Each row was made from one small tree. The marks that hang from a mark follow it in brackets, in alphabetical order. Every link used is in the known rows. Write each row's tree.
Known rows
leguzi(fulezo(mudis) natu refarim): [ 13.7  14.9  11.2  -8.5  -5.7 -44.8   5.6  23.2   4.1  18.4  -1.6   1.4
 -43.5 -38.1   8.8  55.0  -9.6   0.2 -19.8 -33.6  55.8]
natu(leguzi(fulezo refarim) luzero): [ 12.3 -10.8 -16.9 -22.3   0.5 -42.3 -16.1  28.2  -1.5  17.6  -3.4 -21.3
 -30.9 -21.5  14.8  32.4 -10.0   5.3 -34.8  -3.7  29.1]
luzero(fedap): [-12.9  13.3  -1.7  25.0  -8.4  -0.2  16.3  28.8   1.8  14.1 -13.3 -30.3
 -27.8   3.3   3.1   6.6 -19.6  14.1 -19.3  -8.5  11.1]
bugun(natu(leguzi(fulezo refarim) luzero)): [ 15.4 -28.6 -30.7 -32.7 -12.2 -52.1 -17.6  19.3  -5.6  14.2   0.4 -21.5
 -34.6 -19.1   5.7  25.7  -7.1  -4.2 -40.7 -13.6  14.7]
bugun(natu): [ -5.0  -3.8 -19.5  -5.0 -24.7  -6.5   6.9  18.2   3.0  12.8   3.9 -14.3
 -37.6  -1.9  -6.6   6.1 -19.9  -4.8 -18.7 -27.9   8.5]
fedap(luzero): [-10.9   6.3  -0.9  25.9  -3.6   6.2  13.9  34.6  -2.6  13.6 -12.9 -23.5
 -30.7   4.7  -1.6   5.5 -13.1  14.3 -17.6  -8.5  10.5]
leguzi(refarim): [  1.2  15.3 -14.5  -1.7 -11.6 -15.5   3.3  28.6   2.9  16.7   0.5 -18.2
 -28.6 -22.9   8.2  23.9 -11.0   6.1 -22.2   1.3  33.5]
leguzi(fulezo(mudis) natu(luzero(fedap))): [  3.6  -4.8  23.3  22.6  -4.0 -33.9  25.3  19.0  -4.1  12.6 -22.7 -22.4
 -40.6  -1.6  -2.4  23.0 -19.9   5.7 -31.2 -40.8  14.6]
leguzi(fulezo natu(luzero) refarim): [ 12.2 -10.6  -0.5  -8.0  -2.4 -41.6  12.8  15.8   4.8  16.6 -11.5  -4.5
 -39.5 -26.2  10.5  31.5 -10.8   0.8 -37.5 -10.5  36.2]
fulezo(mudis(nativom)): [ -0.9  29.8  16.6   8.3 -20.3  -0.6   1.2  26.0  -3.9  25.3  12.4 -19.6
 -51.6  -1.8 -15.7  22.6 -23.7   6.6   0.2 -58.1  22.0]
natu(leguzi(refarim) luzero): [  0.2  -6.2 -31.4 -16.5  -3.5 -19.8  -6.9  22.9   0.3  15.6  -3.9 -23.8
 -27.7  -8.7   6.4  14.0  -2.1   0.3 -33.7   4.1  25.5]
natu(leguzi(fulezo refarim) luzero(fedap)): [  7.2 -12.2 -13.3  -2.7   3.8 -44.7  -8.0  28.5  -5.2  14.2 -16.3 -37.0
 -24.4 -13.6  15.7  27.7  -6.2  13.9 -40.3   6.4  17.8]
leguzi(fulezo(mudis) natu(luzero) refarim): [ 17.2  -2.1  10.1  -3.9  -6.5 -49.3  12.2  19.3  -1.0  15.5  -7.6  -9.8
 -42.4 -28.0   2.5  40.5 -10.5  -2.8 -33.0 -32.4  36.8]
bugun(natu(leguzi)): [ -8.6  -8.6 -34.6 -23.4 -15.3  -6.2 -10.2  17.7   5.8  15.0   4.3  -8.8
 -37.2   2.1  -2.6  10.2 -11.1  -7.8 -17.1 -26.3  18.2]
mudis(fulezo nativom): [-16.1  29.8   9.7   9.6 -21.5   9.0  14.9  16.8  -8.2  21.0  18.9 -26.4
 -53.2   2.4  -5.1  15.0 -41.1   6.5 -11.5 -38.1  23.9]
nativom(mudis(fedap(luzero) fulezo(leguzi))): [-26.9  23.5  -1.6  36.6   7.7   6.9  38.5  29.7 -21.2   5.1 -12.1 -50.3
 -42.0   3.1   5.7  10.7 -38.4  31.7 -15.5 -14.5  37.5]
mudis(fulezo): [-17.1  22.6  -2.5  10.3 -17.7   4.0  20.4  20.6  -6.4  10.9  10.6 -27.3
 -38.9  -2.0   4.6  11.9 -41.4   2.9 -20.2 -20.8  24.6]
natu(leguzi luzero): [ -8.2  -7.0 -22.5  -8.9  -3.6  -1.7  -2.8  22.3   3.7  15.4  -5.7 -20.3
 -32.9   9.5   1.0   1.4 -15.5  -0.5 -24.1 -14.2  14.9]
nativom(mudis(fedap(luzero) fulezo)): [-29.4  18.7   6.8  42.0   9.4  12.8  34.0  28.6 -10.9  -7.6 -10.3 -33.5
 -50.1  13.2   1.6   7.4 -29.3  29.9 -21.7 -26.1  30.8]
fulezo(leguzi(refarim) mudis(fedap)): [  7.3  33.6 -16.1   2.1  -9.6 -30.3   8.4  41.3  -7.6  17.0  -4.0 -40.4
 -26.3 -34.4   5.2  36.6 -13.5  16.8  -8.3 -14.0  50.5]
nativom(mudis(fedap fulezo(leguzi(natu)))): [-29.2  27.6  -4.4  10.8   5.3   3.9  45.4  10.4  -2.2   8.0  -6.4 -18.5
 -53.2  -7.7  11.8  22.0 -40.4  15.9 -14.3 -28.7  67.6]
natu(leguzi luzero(fedap)): [-14.2  -8.4 -18.7  10.4  -0.6  -3.6   6.3  22.0  -0.2  12.3 -17.8 -36.0
 -25.9  16.9   0.5  -3.3 -10.9   7.9 -31.1  -4.2   2.8]
fulezo(leguzi(natu refarim) mudis(fedap)): [  2.5  29.2 -14.3  -2.4  -2.4 -28.6  19.7  28.5   3.3  17.2 -10.9 -17.6
 -34.4 -34.6   5.5  41.4  -4.8   8.3 -10.0 -18.9  68.2]
natu(luzero): [ -5.2  -2.4  -7.7   9.3 -12.0  -2.1  15.6  23.2   1.2  13.4  -5.6 -26.2
 -33.6   5.6  -3.3  -3.8 -25.3   4.1 -26.8 -16.0   4.2]
bugun(natu(leguzi luzero)): [ -5.8 -26.8 -36.0 -19.1 -16.5 -11.3  -3.7  13.6  -0.4  10.9  -0.9 -20.2
 -36.8  13.0  -8.4  -4.7 -11.7 -10.1 -30.2 -25.2   0.2]

Which tree is each row?
[ -2.6  -3.0 -18.9  11.4  -5.1 -27.2  35.6  14.1  -5.1  25.1 -26.6 -38.1
 -21.6 -16.8   7.1  12.4  -9.0   5.6 -38.6  18.5  26.7]
fulezo(leguzi(natu(luzero(fedap)) refarim))
[ -2.3 -26.4 -42.2  -6.2 -13.6 -31.7   0.7  15.7  -6.6   9.9 -12.1 -38.4
 -24.3   1.8  -2.9   3.1   4.9  -2.0 -45.4   4.1  -0.2]
bugun(natu(leguzi(refarim) luzero(fedap)))
[-27.3  26.8   2.3  22.0   1.3   8.3  28.1  20.9  -3.0  -5.1   2.0 -24.9
 -53.3   5.3   6.2  13.4 -40.2  21.6 -17.5 -34.5  43.8]
nativom(mudis(fedap fulezo))
[ -2.7 -12.1  12.6  19.0   1.2 -26.7  26.4  17.1   3.6  13.5 -26.8 -16.6
 -38.4  -1.3   6.0  14.3 -18.9   8.4 -36.2 -19.3  14.4]
leguzi(fulezo natu(luzero(fedap)))
[  7.4  20.8  16.1 -16.5  -6.9 -21.6 -24.4  29.0  -3.7  28.7  13.8 -12.9
 -54.8 -11.7  -2.5  45.9 -22.9   7.2   0.0 -62.9  35.7]
natu(leguzi(fulezo(mudis(nativom))))
[ -0.4  -6.9 -14.3  -2.7  -6.2 -20.2  21.8  12.1   7.8  14.7 -12.4  -7.0
 -36.7 -13.3   2.3  12.9  -2.2  -3.7 -36.8  -2.7  33.0]
leguzi(natu(luzero) refarim)
[  1.1 -30.7 -18.2  -5.5  -9.1 -36.9  -4.1  18.6  -6.8  10.7 -14.0 -32.7
 -33.9   6.6   0.1   9.5 -15.8   2.6 -37.4 -23.8  -7.7]
bugun(natu(leguzi(fulezo) luzero(fedap)))
[-11.1  24.0 -19.8  -7.3 -12.8 -18.2  32.9  11.7  -8.6  24.0   3.1 -23.6
 -33.4 -32.1  15.1  32.6 -28.7  -2.9 -25.6   4.1  59.0]
mudis(fulezo(leguzi(natu refarim)))
[ 13.2  20.1  -7.3 -15.5   5.1 -46.0 -22.7  42.9   2.4   7.3  -1.3 -16.6
 -37.5 -33.0  13.7  56.2  -2.1  15.9 -13.7 -30.7  57.6]
natu(leguzi(fulezo(mudis(fedap)) refarim))
[  5.0  14.1  21.5  30.2   5.1 -24.7   4.9  50.9  -7.3   2.6 -17.3 -27.1
 -39.7  -8.6  -1.1  33.0 -13.6  27.0 -10.3 -41.6  24.7]
leguzi(fulezo(mudis(fedap(luzero))))
[ -2.4  30.1  11.3  28.6  -5.1  -4.6  13.3  42.7 -16.1  22.4 -10.1 -46.1
 -43.7  -3.9 -14.8  22.0 -15.8  27.0   5.9 -41.3  25.1]
fulezo(leguzi mudis(fedap(luzero) nativom))
[ -8.0   7.0 -20.1  -3.9 -14.4 -22.9  39.5   7.6 -14.9  21.6  -2.8 -34.9
 -33.3 -22.1   8.5  16.9 -29.5  -4.4 -38.3   5.7  40.7]
mudis(fulezo(leguzi(natu(luzero) refarim)))
[  3.1 -24.9 -45.5 -26.8 -17.1 -28.8  -8.4  14.2  -2.0  12.3   0.0 -23.0
 -32.1  -6.2  -3.4   8.0   0.1 -10.1 -39.6  -7.2  11.8]
bugun(natu(leguzi(refarim) luzero))
[ -5.2  -8.5 -10.9  16.6  -2.8 -22.2  30.3  12.8   3.6  12.2 -25.1 -21.4
 -28.6  -5.3   3.1   9.2   0.6   3.7 -43.5   5.7  21.1]
leguzi(natu(luzero(fedap)) refarim)
[-10.1  17.1  10.4  30.1   0.5   8.8   8.8  38.5   0.6  11.7 -13.0 -23.5
 -47.3   9.6  -9.8  10.5  -5.4  28.5  -5.7 -29.8  19.0]
mudis(fedap(luzero) nativom)
[  5.5  14.9  20.5  -1.4  -5.2 -25.7   9.9  23.0   6.0  18.5  -2.3   4.3
 -47.8 -19.4   3.5  41.4 -22.8  -0.1 -11.0 -51.7  44.5]
leguzi(fulezo(mudis) natu)
[ -5.2  25.3  19.2  34.3  -4.1   1.1   8.6  42.1  -6.5   9.9  -8.4 -28.5
 -51.0   8.2 -19.5  19.7  -6.0  24.4  -0.1 -53.3  19.4]
fulezo(mudis(fedap(luzero) nativom))
[ 14.2  15.4  12.5  23.1   5.7 -43.3   0.2  52.0  -9.5   4.3 -15.8 -29.8
 -34.1 -27.2   4.8  45.3  -1.2  26.5 -19.2 -23.2  35.4]
leguzi(fulezo(mudis(fedap(luzero))) refarim)
[-16.5  33.0 -17.0   8.4  -0.2 -15.8  28.2  24.0 -14.0   8.0   2.4 -44.0
 -39.9 -24.9  15.5  29.4 -36.6  24.2 -20.8  -5.2  61.1]
nativom(mudis(fedap fulezo(leguzi(refarim))))
[-23.3  28.6  -4.6   9.2  -9.2   3.7  31.7  15.0 -17.0  18.9   9.1 -40.6
 -42.5  -7.9   9.0  15.3 -56.2  12.8 -16.0 -19.2  40.3]
nativom(mudis(fulezo(leguzi)))
[ -5.6  35.1  -9.0  -4.4 -24.4 -15.2  15.7  19.3 -19.5  34.4  18.9 -46.1
 -40.1 -27.6   3.5  30.8 -39.0   8.5 -14.3  -8.1  40.2]
mudis(fulezo(leguzi(refarim)) nativom)
[ -8.3  33.9 -23.0   3.4  -9.9 -21.5  21.1  32.0 -12.7  11.9   2.6 -46.4
 -28.4 -29.5  15.5  28.3 -30.8  17.7 -20.4   5.3  51.3]
mudis(fedap fulezo(leguzi(refarim)))
[ -5.4  -7.8 -27.4   2.8  -0.5 -21.3   2.1  23.5  -3.0  13.1 -17.1 -39.8
 -21.3  -1.0   6.5   9.3   1.7   8.1 -39.6  13.6  14.3]
natu(leguzi(refarim) luzero(fedap))
[ 18.4  20.0   9.5  -3.5 -12.4 -45.5  -6.7  35.7  -5.7  18.2   5.2 -20.8
 -35.7 -37.3   8.5  50.3 -19.5   8.5 -18.7 -28.4  38.0]
leguzi(fulezo(mudis) refarim)
[ 17.7  -2.6  -6.7 -18.1  -4.0 -49.5 -17.1  30.3  -8.7  15.9   0.4 -26.4
 -34.5 -22.9   6.3  39.9 -11.3   2.0 -29.6 -25.3  30.0]
natu(leguzi(fulezo(mudis) refarim) luzero)
[  7.4  20.1  32.9  -2.6  -9.5 -22.6   5.1  17.5   4.8  27.1   5.6   5.1
 -62.8 -15.5  -5.9  46.4 -22.9   3.5  -2.6 -70.5  42.8]
leguzi(fulezo(mudis(nativom)) natu)
[ 10.0   3.9  15.0 -12.6  -7.8 -27.3 -18.0  25.3  -9.3  25.8   8.1 -23.8
 -53.4  -0.8  -9.5  31.6 -23.1   5.1 -11.8 -63.0  17.5]
natu(leguzi(fulezo(mudis(nativom))) luzero)
[-12.6  -8.5  -2.1  26.1  -3.4  -3.8  35.6  11.7   5.8  11.2 -27.0 -19.1
 -35.2  11.8  -1.9  -3.5 -11.4   3.4 -35.2 -12.7   9.6]
leguzi(natu(luzero(fedap)))
[ -4.1  22.6  -2.5  -1.4 -11.5  -9.3  23.6  19.3  -0.8  28.4  -4.6 -14.5
 -37.3 -18.8  -0.5  27.6 -24.8  -3.3  -4.5 -33.1  47.2]
fulezo(leguzi(natu) mudis)
[-20.3  23.9  12.2  36.5  -5.0  11.2  21.4  32.1 -12.1   7.4  -2.0 -35.7
 -51.7  13.2  -9.7  11.1 -23.8  25.2 -12.5 -33.5  20.8]
mudis(fedap(luzero) fulezo nativom)
[ -6.8  28.2 -20.1  -3.0 -19.4 -19.1  21.1  23.8 -18.1  24.1  10.7 -45.9
 -26.0 -30.4  13.9  26.4 -38.1   6.9 -22.9   9.9  42.4]
mudis(fulezo(leguzi(refarim)))
